Each row was made from one walk, in order. Every step used is in the known rows, and no mark comes twice. Write each row's walk.
Known rows:
Y N: [ 11 -12  -1   4   3   5  13 -17  10   7  21   5  -2  -7 -35   3   1 -13
   3   1  12 -12   4  15  -7   8 -14  -3   5  -2  -2  18  -4  -2 -18   7
   6 -17 -13  -2  16]
Y N W: [  7   0   3  19  -9   1  16 -26   9   5  15   4  -9  -6 -28   0  -4 -14
   3   2  14 -11  -3  20  -4  17 -16  -6   3  -5   6  21   4  -3 -15   8
  14 -18 -12 -12  16]
Y A Z: [  8  -2 -14 -17   3   6   6 -11  14  -3  11   6  -2  -7 -27   1  -3  -3
   1  -9  15 -14 -12  10  11  -7 -16   0  -4   3  -2  17  12  -1 -18   9
  -2 -20 -10   5  11]
X N Z A Y: [ 13  33 -20   3 -14 -12  20 -14  20  17  25  14   5  -6 -21  -2   2 -18
   2   4  27 -11   3  12  12  -3 -21 -10   3  -5  14  24  20 -12 -25  16
   8 -28  -4  19  14]
J X N Z A L U: [ 28   8 -19   1   8 -15  -3 -20  12   6  16   8   1 -14 -12  -5   6  -8
   2   9  35 -15  -9  13  19   6  -6   8   1 -11  31  31  26 -16 -31  18
  -5 -11   6  -4  18]
N Z A L U X J: [ 27  -2  -8  10  -3 -15 -11 -19  21  12  15  11  11 -12 -12  -4  11  -8
  -7  15  29 -14  -4  18  13  19 -17   7  -1 -10  46  26  10  -9 -26   9
   0 -21  12  -7  -3]
N Z A: [ 10  13 -18   3   1  -1   8 -16  21   3  10  12  -1  -6 -13  -1  17 -11
  -2   9  26  -9  14  14   9   9 -15  -4   1  -6  19  23  -1   4 -29   6
  14 -18   1  -5   8]
U L N: [ 41 -12   4  11  -1   9  -2  -9   8  15  16   7   1 -10 -39   1  -2 -14
  -5   5  17  -8 -14  19  -9   1 -12  -3   6 -14 -12   9  -2   2 -26   4
 -10 -14  -4  -4  17]
U W N X: [ 14  -7 -11   5   6  10   9 -20  15  13  26   7  -1 -11 -36   0   3  -5
  -6  12  12 -15 -18  26   8   9 -14  -1   2 -19  -8  15 -11   2 -29   9
   8 -26   7 -14  14]
U W A L: [ 20  -5  -4 -19   8   3   5 -14   9   7  19   6   4 -14 -34  -2   1  -7
  -4  -7  17 -15 -36  19   7  -2 -13   2  -6 -18  -4  20   9 -11 -18   4
   8 -13   4  -6   9]
N Y A: [ 14  -7 -11   6   0  -2  26 -19  12  -2   4   9  -3  -5 -35   0  14 -11
   1   5  23  -9  -1  21  10 -20 -13   0  -4  -4  10  23   7  -3 -23   6
   6 -15  -8 -19  12]
L U X J: [ 28 -32   0  21  -5  -7  -2 -19  15  11  16   8   8 -12 -34   4   5  -5
  -4  18  15 -11  -2  28  -2   1 -15  15   3  -5  23  14  -4  -2 -24   6
  -9 -13  10  -5   4]
L A Y U W: [  0 -20 -15 -12  -1  -1  23 -16  19  12  35  13  12 -12 -34   0   1  -8
  -3   5  18 -15 -32  15  -5 -26 -14   1  -5 -15 -13  21  36  -8  -6   2
  -2 -25 -13  -6  15]
Z A: [ 21  -7  -9   1   4  -4   4 -14  13   5   8  12  -6  -7 -20   1   9 -11
   1   3  22  -7   7  17  -1  -6  -8  -2   4  -6   9  17  -3  -2 -25   9
  16 -14   8  12  11]
W A Y U L N: [ 27 -13  -7  19  -1   2   4 -11  19  12  13   9  13 -17 -43  -4  -8 -17
  -7  -2  20 -16 -43  20  -7 -14 -21  -8   1 -16 -11  22   6  -3 -10   2
 -22 -23  -7   3  13]
Z A L: [ 27   5  -2 -12   7 -10  -2  -9   5   6  12   9  -1 -10 -14  -2   7  -8
   3  -7  25 -10  -5  13   6   1  -5   1  -1  -9   5  19   6  -8 -17  10
  14 -13   6  11  10]
Z A L U X J: [ 36 -21   1   7   1 -18 -15 -16  14  14  12  11   6 -13 -19  -2   4  -7
  -3   9  24 -13 -11  20   5   4  -9   9   2 -11  34  20  10 -13 -21  12
   0 -15  19   8   1]
W N X: [ 20  -1  -7  14   8   4   7 -16  10   5  17   6  -1 -10 -27   1   6  -5
  -4   7  11 -13  -1  28   7  13 -13   3   1 -11   4  19 -34   7 -24  10
   2 -26   5  -7  18]
Z A Y N W U: [  9  -1 -12  27 -10 -17  21 -33  19   5   6  17 -11  -4 -19  -5  -1 -21
   2  -3  20 -14 -20  23   1 -13 -25 -19   3 -11  25  30  12  -1  -2  14
   7 -28 -16   2  16]
Z A Y N: [ 15   0 -10   0  -4 -10  17 -16  17  11  22  15   0  -6 -29   0  -4 -18
   2  -2  20 -13  -4  10  -3 -12 -14 -13   7  -6   5  22   6 -12 -15  15
  14 -32 -15  20  14]
U L: [ 33 -11   6  -2   3   5   3 -10  12  10  14   2   4 -12 -35   2   4  -8
  -2   3  22  -4  -7  21  -4   1 -12  -3   2 -10 -22  10   4   3 -17   2
  -3 -13  13 -10  14]
U Z A L N W: [ 34   1   0  13  -2   0 -12 -15   6  19   8  17  -7  -9 -20  -6 -12 -14
   2  -4  22 -10 -19  18   2  12 -18  -9   5 -17  13  21  16  -8 -21   9
  17 -17   0   9  13]
N Z A Y U: [ -6  15 -24   5  -4 -10  18 -17  24   3  17  12   9  -9 -16  -4  14 -10
   1   9  33 -13  -6  12  10  -6 -20  -7  -3  -3   3  26  21   2 -11   5
   6 -25 -12   3   6]
X N Z A L U: [ 21  18 -14   7  -2 -12  -4 -21  11   9  18  10   0  -9 -17  -4   0 -13
   0  -1  27 -14   2  11  10  13 -13   2  -1  -7  37  30  19 -12 -30  14
  -9 -13   1   9  12]
J X N L U Z A: [ 34 -27  -9  10   7  -7  -7 -21  14  14   4  10   4 -15 -26  -2 -11 -14
   8  14  34 -11  -7  21   9   3 -11  -4   8 -15  23  29  24 -11 -27  16
  -9  -5  25  12  19]
X N L U: [ 23   0  -1  18 -12  -7  10 -23   0   5  12   1   0  -9 -33   1  -8 -14
   4   3  22 -12   2  22   1   9  -9   3  -2  -4  27  24   2  -3 -20  11
 -26  -2   1   7  17]
W N: [ 26 -16  -9   6   6   4  10 -15   8   9  12   7  -6 -10 -33   4   4  -5
  -5   0  15 -11   2  25  -1   3 -12   2   5  -7   4  13 -27   4 -21   6
   1 -19   8  12  18]
L N: [ 26  -6  -7  10  -2   5   6 -11   2   9  18  10  -5  -7 -33   2   4 -11
  -2   3  12 -11  -3  19  -5  -1 -11   6   4  -6   6  11 -13   4 -29   7
  -1 -12 -18   3  17]
U Z A Y: [ 26  -9 -11  -5   1  -5   7 -10  18  17  17  19   7 -10 -32   1  -6 -11
   4  -1  23  -6  -5  17   2 -19 -20  -9   5  -9 -11  17  13  -5 -18   8
  14 -28   4  21  13]
Y N L U: [ 14 -13   0  16  -5  -3  10 -26   4  -2  13   0  -1  -7 -34   1  -7 -15
   2   3  21 -15   1  18  -6  14  -9  -2  -1  -3  28  28 -10   2 -16   8
 -21 -12 -19  -8  14]
Y N Z A: [  1   5 -16   6   3   1   9 -21  25   8  16  11  -1  -4 -18  -2   9 -19
   0   8  23 -13  14   7   3  20 -19 -14   6  -5  23  28   4  -1 -28  10
  17 -24  -9  -5   9]
N L U Z: [ 24 -23  -1   9   0   3   0 -19   5   3   7   5   7 -10 -38   2  -9  -8
   3   5  23  -9   1  25   0   7 -15   2  -3  -6  12  23  -4  10 -17   1
 -20  -8   1  -6  13]
N Z: [ 10  13 -12  -1  -2   4  16 -15  13   1  18   6   4  -6 -23   1  16  -6
  -2   9  21  -9   9  19   8  12 -17   4  -3  -1   5  19  -9   9 -24   2
   5 -16  -9 -18  11]
A L N W U X J: [ 32 -12   8  33  -9 -10   1 -22   7  17  11  10   0 -11 -18  -6   7 -12
  -5   8  18 -18 -36  34   9  14 -27   4   0 -16  36  18   9   1  -3   9
  -3 -11  -1 -15   8]
A L N Y U W: [ 15   1 -10   4  -5  -1  18 -16   8  16  24   9   5 -10 -37  -4  11  -9
   0  10  27 -18 -32  18   6  -8 -15   7  -4 -14 -12  18  46  -5 -14   1
   1  -8 -28 -19   7]
J X: [ 27 -17  -6  -7  12  -2  12 -12   7   1  15   4   1 -13 -23   3  16  -1
   3  12  24  -9  -8  24   9 -10  -3  13   3  -9 -13  13   0   0 -20   7
   9  -8   2 -15  20]
X N: [ 20   0  -1   5  -3   0  13 -13   7  14  21   6   0  -9 -34   3   0 -12
   6   1  15  -9   5  19  -1   2 -14   3   4  -3  -3  13  10  -7 -22  11
   2  -8   6  14  19]
U X N: [ 31 -22  -3   8   8   4  13 -12  14  20  28   7   9 -11 -35   3   4 -10
   2  12  15 -11  -9  23   3   7 -14   0   6  -6   3  11  13 -14 -22  14
   6 -12  24   4  14]

Write each row's walk:
[ 13 -35  -5  16  13   4  11 -15  18  18  27   4  13 -13 -33   1   7  -9
   6  16  20 -14 -17  21   1   8 -16  -1   5  -3  -5  13  32 -13 -11  10
   0  -5  23   3   9]	Y U X N
[ 19 -14 -36   2  -7   2  13 -28  23   5   7  12  -7  -8 -47   0  -7  -2
 -11   4  18 -19 -24  20  12 -23 -18   0  -4 -10  17  24  21  -3 -35   8
 -15 -29 -13  -7  11]	L U W N Y A Z
[  8 -22  -7   0   2   2  14 -10  15  13  24  11  15 -13 -41   2  -4  -5
   7   2  22 -10 -15  19  -1 -16 -24  -2   0  -2 -35  15  25   3   0  -1
  -1 -20  -6   7  13]	A Y U Z
[ 20   1 -14 -20  -1   4   6  -8  14   3  19  10   8  -9 -19   3   1  -3
  -6  -6  10 -12  -3  15   0   3 -14  12  -6  -3   6  22   7   4 -22   5
  -5 -25 -15   1  19]	L A Z
[ 25 -25 -13  36   1   2  -6 -28  17  14  -6  24 -13  -6 -22  -5  -2 -18
   1   5  17 -10 -16  29  -4  -3 -30 -14   8 -16  27  24   8  11 -20   6
   7 -12   0   3  16]	L N W U Z A
[-12   9 -28  -5  -5  -4  20 -20  30  11  26  13   8  -9 -23  -4  10 -10
  -1  15  34 -15 -21  10  11 -11 -21 -11  -3 -11 -10  22  43  -3 -14   4
  13 -26  -9  -4   2]	N Z A Y U W
[ 13   1  -3  -1  -7  -4  24 -14   9   9  30   8   4  -7 -39   3  -5 -13
   2  -3  15 -14  -7  15  -2 -10 -16  -5   3  -2 -10  18   2  -6  -9  11
   3 -31 -26   5  18]	A Y N
[ 11 -20 -16  16   6  -2   9 -18  27  15   2  16   9 -11 -29  -1  13 -11
   7  15  31  -7   4  21   2  -9 -23  -5   3  -6  -7  25  34   4 -16  -1
  14 -10   8  -2   6]	N Y U Z A
[ 31 -18  -9 -11   7   4   0 -13  22   5   8  11  10 -12 -21   0   4  -7
  -9  -6  13 -12 -23  22  -2  -6 -24   1  -6 -12   1  24  15  15  -7   2
 -25 -21  -2 -14  21]	W U L A Z
[ 21   8  -4  19   2   6   3 -13   3   6  23  10   0  -7 -29  -1   5 -12
  -1  10  10 -14  -6  23   1   9 -11   8   0  -9   4  18 -16   7 -30  11
  -1 -17 -21 -15  17]	L N X
[ 23 -23  -8   0  11   5  -4 -12  19  15   9  17   2  -9 -28   2   0 -10
   4   3  21  -5   7  17  -3  -2 -18  -8   7  -8  -4  17   7   0 -25   5
  19 -16  18  14  12]	U Z A
[ 20  25  16  13 -12  -7  -6  -9  -2  13  24   6   6 -11 -22  -3   3 -11
   2   4  14 -17 -10  19  10  22 -16  14  -2 -12   9  19  -8   1 -20  11
   1 -17 -19  -6  11]	A L N X J
[ 21 -14   5  19 -19 -16  15 -22  13  15  25   3  16 -11 -37   0 -11 -16
  -2  14  22 -19 -15  23   3   7 -19  -2   1  -8  32  25   2  -9  -7  14
 -20 -29 -11   0   5]	A Y N L U X J
[ 30   8  -6  11  -4  11   1 -10  16  13  19   7   5  -9 -32  -1   6 -14
  -8  11  23 -10  -6  17   0  16 -20  -5   3 -14  -1  16   1   9 -30   2
  -9 -19  -9 -21  13]	U L N Z
[ 19 -13  -4   6   2  -1   8 -12  22   6  13   5  16 -18 -38  -3  -2 -11
  -4  -3  24 -12 -37  22  -3 -16 -20  -7  -4 -13 -24  22  11  -3  -2   0
 -15 -22   8  -1  10]	W A Y U L
[ 25   9  10  11  -3  -4 -23  -8  12  25  18  18   8 -12 -21  -5  -7 -16
   5   4  18 -14  -6  15   8  22 -24   0   5 -17  11  24   7  -3 -25  12
  13 -22   1  10   8]	U Z A L N X J
[  7  -5 -22  15   5   0  22 -16  32  14  28   9  26 -15 -31  -4   5 -14
  -3  13  23 -20 -32  23  13   7 -30  -6  -2  -8  11  30  21 -14 -12  10
  -7 -26   9  -2   6]	W A Y U X N Z
[  7  15  11  14 -11  -6   3 -14   9   8  19   4   7 -10 -23   1  10  -8
   4  12  13 -10   8  25   8  17 -19  12  -1  -5  -1  19 -13   8 -20   8
   7 -17  -2 -13   9]	N X J
[ 14  -3  -8   3  -2  -4  22 -17  16   5  20  10   5 -11 -40   0  -8 -17
  -2  -8  11 -16 -19  18  -3 -10 -20  -7   1  -7   5  28 -15  -9 -13  11
   1 -32 -19   9  16]	W A Y N
[ 26 -23   1  46 -11  -6   5 -27  14  17   6  13  -4  -8 -23  -3   9 -15
  -5  17  14 -15 -24  37   2   9 -30   2   5 -14  38  16   1   7 -11   8
  -1 -11   2 -14   8]	L N W U X J
[ 16   8 -13   0   4  -1  19 -14  15  10  23   4   6 -12 -22   0  14  -8
   4  18  27 -12   0  20  18   9 -15   7   4  -7   3  20  18  -5 -27  12
   5 -11   4 -15  21]	J X N Z
[ 21   7 -21  -8  -2  -6  23 -15  18   6  10   6   4 -11 -27  -1   5  -6
   7   7  28 -15 -18  17  27 -17 -16   6  -1  -3   0  24  44 -14 -25  17
   2 -17  -6  -8  20]	J X N Y A Z
[ 28 -10   0  23  -4   0  15 -21  12  18  23   6   2  -9 -28  -1   0 -11
   1  13  16  -9 -16  30   6  16 -16  -4   4  -9  11  14  19 -15 -20  14
  12 -13  22  -8  13]	U X N W
[ 28   0   0 -10   9  -2   4 -10   4  -1  10   5   5 -14 -26  -1   4  -7
  -3 -13  17 -13 -20  21   6   4 -11   7  -7  -9   8  24 -15  -5 -14   5
   0 -13   1   0  13]	W A L
[ 12 -22  -2  -7  18   1 -11 -10  16  13  10  11   9 -14 -22  -3   1  -7
   9  -2  29 -11 -12  11   2   5 -16  -6   1  -8 -13  22  32  -4  -4   2
  12  -8  16  13   6]	Y U Z A L
[  0   6 -28  -3  -5   2  20 -20  30   6  10   8  13 -14 -35  -2   9  -4
  -3   9  21 -18 -31  22  12  -9 -27   5  -9  -8 -13  26  43   4 -18  -2
   1 -17 -15 -14   2]	N Y U W A Z
[ 15 -22 -12   2  15   4  -4 -26   8   0  20   7  -7 -11 -38  -5 -10  -4
  -7  -1  15 -22 -39  18  12  -4  -7  -1  -6 -20  16  26  -2 -12 -27  14
 -13 -26   2 -19  12]	Y A L U W N X
[ 30 -14   1  20   2   3  -2 -21   2  12   6  14  -6  -9 -28  -5  -5 -11
   2  -6  16 -13 -30  29   4   7 -29  -3  -1 -15  12  21  12  10  -4   3
  -5  -9 -12 -12  19]	A L N W U Z
[ 17  -9   1   3  -3  -3  13 -10  15  10  22   2  14 -15 -38   0   0  -7
   1   3  27  -9 -25  19  -2 -16 -16  -6  -2  -8 -39  13  27   1   2   0
 -12 -19   1  -3  12]	A Y U L
[ 22  26   8  13 -10 -12 -16 -10   6  15  18  12   2 -10 -12  -6   3 -16
   1   4  18 -16  -8  14   9  19 -14   6   2 -15  24  24  -4  -4 -25  16
   9 -19  -8   8   7]	Z A L N X J
[ 23   6 -13  -4  -6 -14  14 -12  13   8  16  15   0  -8 -23   0   4 -11
   0  -1  24  -8  -5  16   4 -22 -11  -4   1  -7   1  17   2  -6 -18  12
  11 -26  -3  20  13]	Z A Y
[ 20 -34 -11  21   3  -7  28 -29  23  10  23  18   6  -7 -23  -3   1 -17
  -8   6  10 -18 -37  31  -3  -8 -24 -11  -1 -17  35  33  10  -7   1  13
  -3 -37 -12 -28  21]	L A Y N W U X
[ 32   9 -13  13  -2   7  -7 -13  23  14  11  13   1  -8 -22  -4   6 -19
  -8  11  27  -9  -3  12   0  13 -18 -13   7 -17  14  19   5   2 -36   7
   0 -22   1  -7  10]	U L N Z A
[  8 -20  -3  -5   0  -1  16 -11  14  10  21  11  23 -14 -28  -2  -6 -11
   2   2  27 -13 -18  19  -1  -4 -20  -7  -7 -11  -3  31  20   2   6   0
 -13 -23  -6   0  17]	N L A Y U Z
[ 24  -3  -9 -10  -5  -7  24  -9   9   6  27  15   9  -9 -27   3   2  -9
  -6  -4  13 -10 -10  20  -4 -22 -11   7  -5  -9   5  22  -4  -6 -16   8
  -3 -31 -15   0  23]	L A Y
[ -1 -11 -19  -4  -2  -7  14 -18  22  12  23  13   2 -11 -30  -2   2  -9
   2   8  28 -14 -28  13   3 -27 -14  -9   0 -13 -20  15  43 -10 -10   6
  14 -21  -1  12   5]	Z A Y U W
[  2   5 -29  12  -1  -7  16 -19  28   9  13  14   4 -10 -18  -4   9  -9
  -5   7  32 -16  -7  15  10  -3 -22 -12   3  -8  13  26   2   1 -13   7
   1 -34   0  17  10]	W N Z A Y U
[ 20  16  -7  13 -16 -10  22 -21  10   0   9   9  -1 -10 -28  -2  -4 -11
  -5  -6  16 -10 -26  31   6 -10 -19  -1  -6 -11  10  26 -10  -4 -13   7
   4 -28  -8  -2  15]	N W A Y
[ 27   2  -7  25  -2 -11  -3 -26   4   4  -3  16 -17  -6  -8  -8   5 -16
  -2  -7  22 -15 -27  24   5   1 -17  -5   0 -16  39  26   7   3 -11  11
   2  -9 -12   0  15]	Z A L N W U
[ 26 -13  -5   1   2   2  14 -15   8   6   9   8   2 -10 -20   1   2 -11
 -10  -1  20 -14  -2  24  -1  16  -8  -3  -1 -15  38  29 -33   3 -15   8
 -12 -23  10   2  24]	W N L A
[ 34   9 -12   2  -5  -1  15 -16  10  14  16  13   3 -11 -41  -4   6 -14
  -9   2  18 -18 -36  23   9  -7 -17   6  -5 -22  12  25  12  -9 -30   5
   3 -16 -22 -16  11]	U W A L N Y
[ 21 -20  -9  -9   1   7  16 -18  13  14  18   9   2 -11 -29   0  -3 -11
 -12   5  20 -15 -17  23   0  11 -10  -7  -1 -25  25  24  -9  -2 -20   7
  -5 -24  11  -4  19]	U W N L A
[ 30 -10  -3  12  -1 -10  10 -21   1   2  12  -1   2 -14 -28   0  -1  -9
   6  12  30 -14 -10  25  10   3  -2  10   1  -9  20  25   8  -6 -21  15
 -23   0   4  -5  22]	J X N L U
[ 19  -3  -6   9   4  -8   6 -14  19  25  12  14  13 -13 -28  -4   2 -14
  13   4  33 -10  -6  15   9   1 -24  -7   3  -8  -6  27  56 -14 -10   8
  12  -7  14  13  10]	X N Y U Z A L
[  5   9 -16  -6  -6  -1  27 -16  21   8  35  14  12  -6 -26   0   1 -17
  -7   1  14 -16  -1  10  -1   2 -20  -5  -2  -7  20  33   1  -5 -17   9
  -2 -42 -33 -14  21]	L A Y N Z
[ 42 -23  -1   7   9  -5   1 -15   4  15  29   6   9 -13 -34   1  -5  -6
   0   3  18 -15 -21  22   4   5  -7  10   0  -7  17  17  18 -20 -20  15
 -15  -9  11   0  13]	A L U X N
[ 16  13 -15  11  -5   8  11 -13  10   7  20  10   0  -5 -27   0  11 -12
  -5   9  18 -13   4  17   3  13 -18   4   2  -5  18  18 -10   9 -33   4
  -1 -17 -25 -13  14]	L N Z
[  5   3  -2   2 -11 -10  27 -13   9  11  26   6  17 -12 -24  -2  -6 -17
   4  -1  26 -16 -17  17   1  -2 -15  -4  -6  -9  15  31  27  -9   4  11
 -20 -18  -5  12  21]	X N L A Y U
[ 16  23 -10 -11   4  -7   4 -11  12   4  15   9   3  -8  -8  -4  15  -8
  -1  -1  30 -11   2  11  16  15 -13  -1  -4  -8  17  25   6  -1 -21   7
  14 -18   0  -5   7]	N Z A L
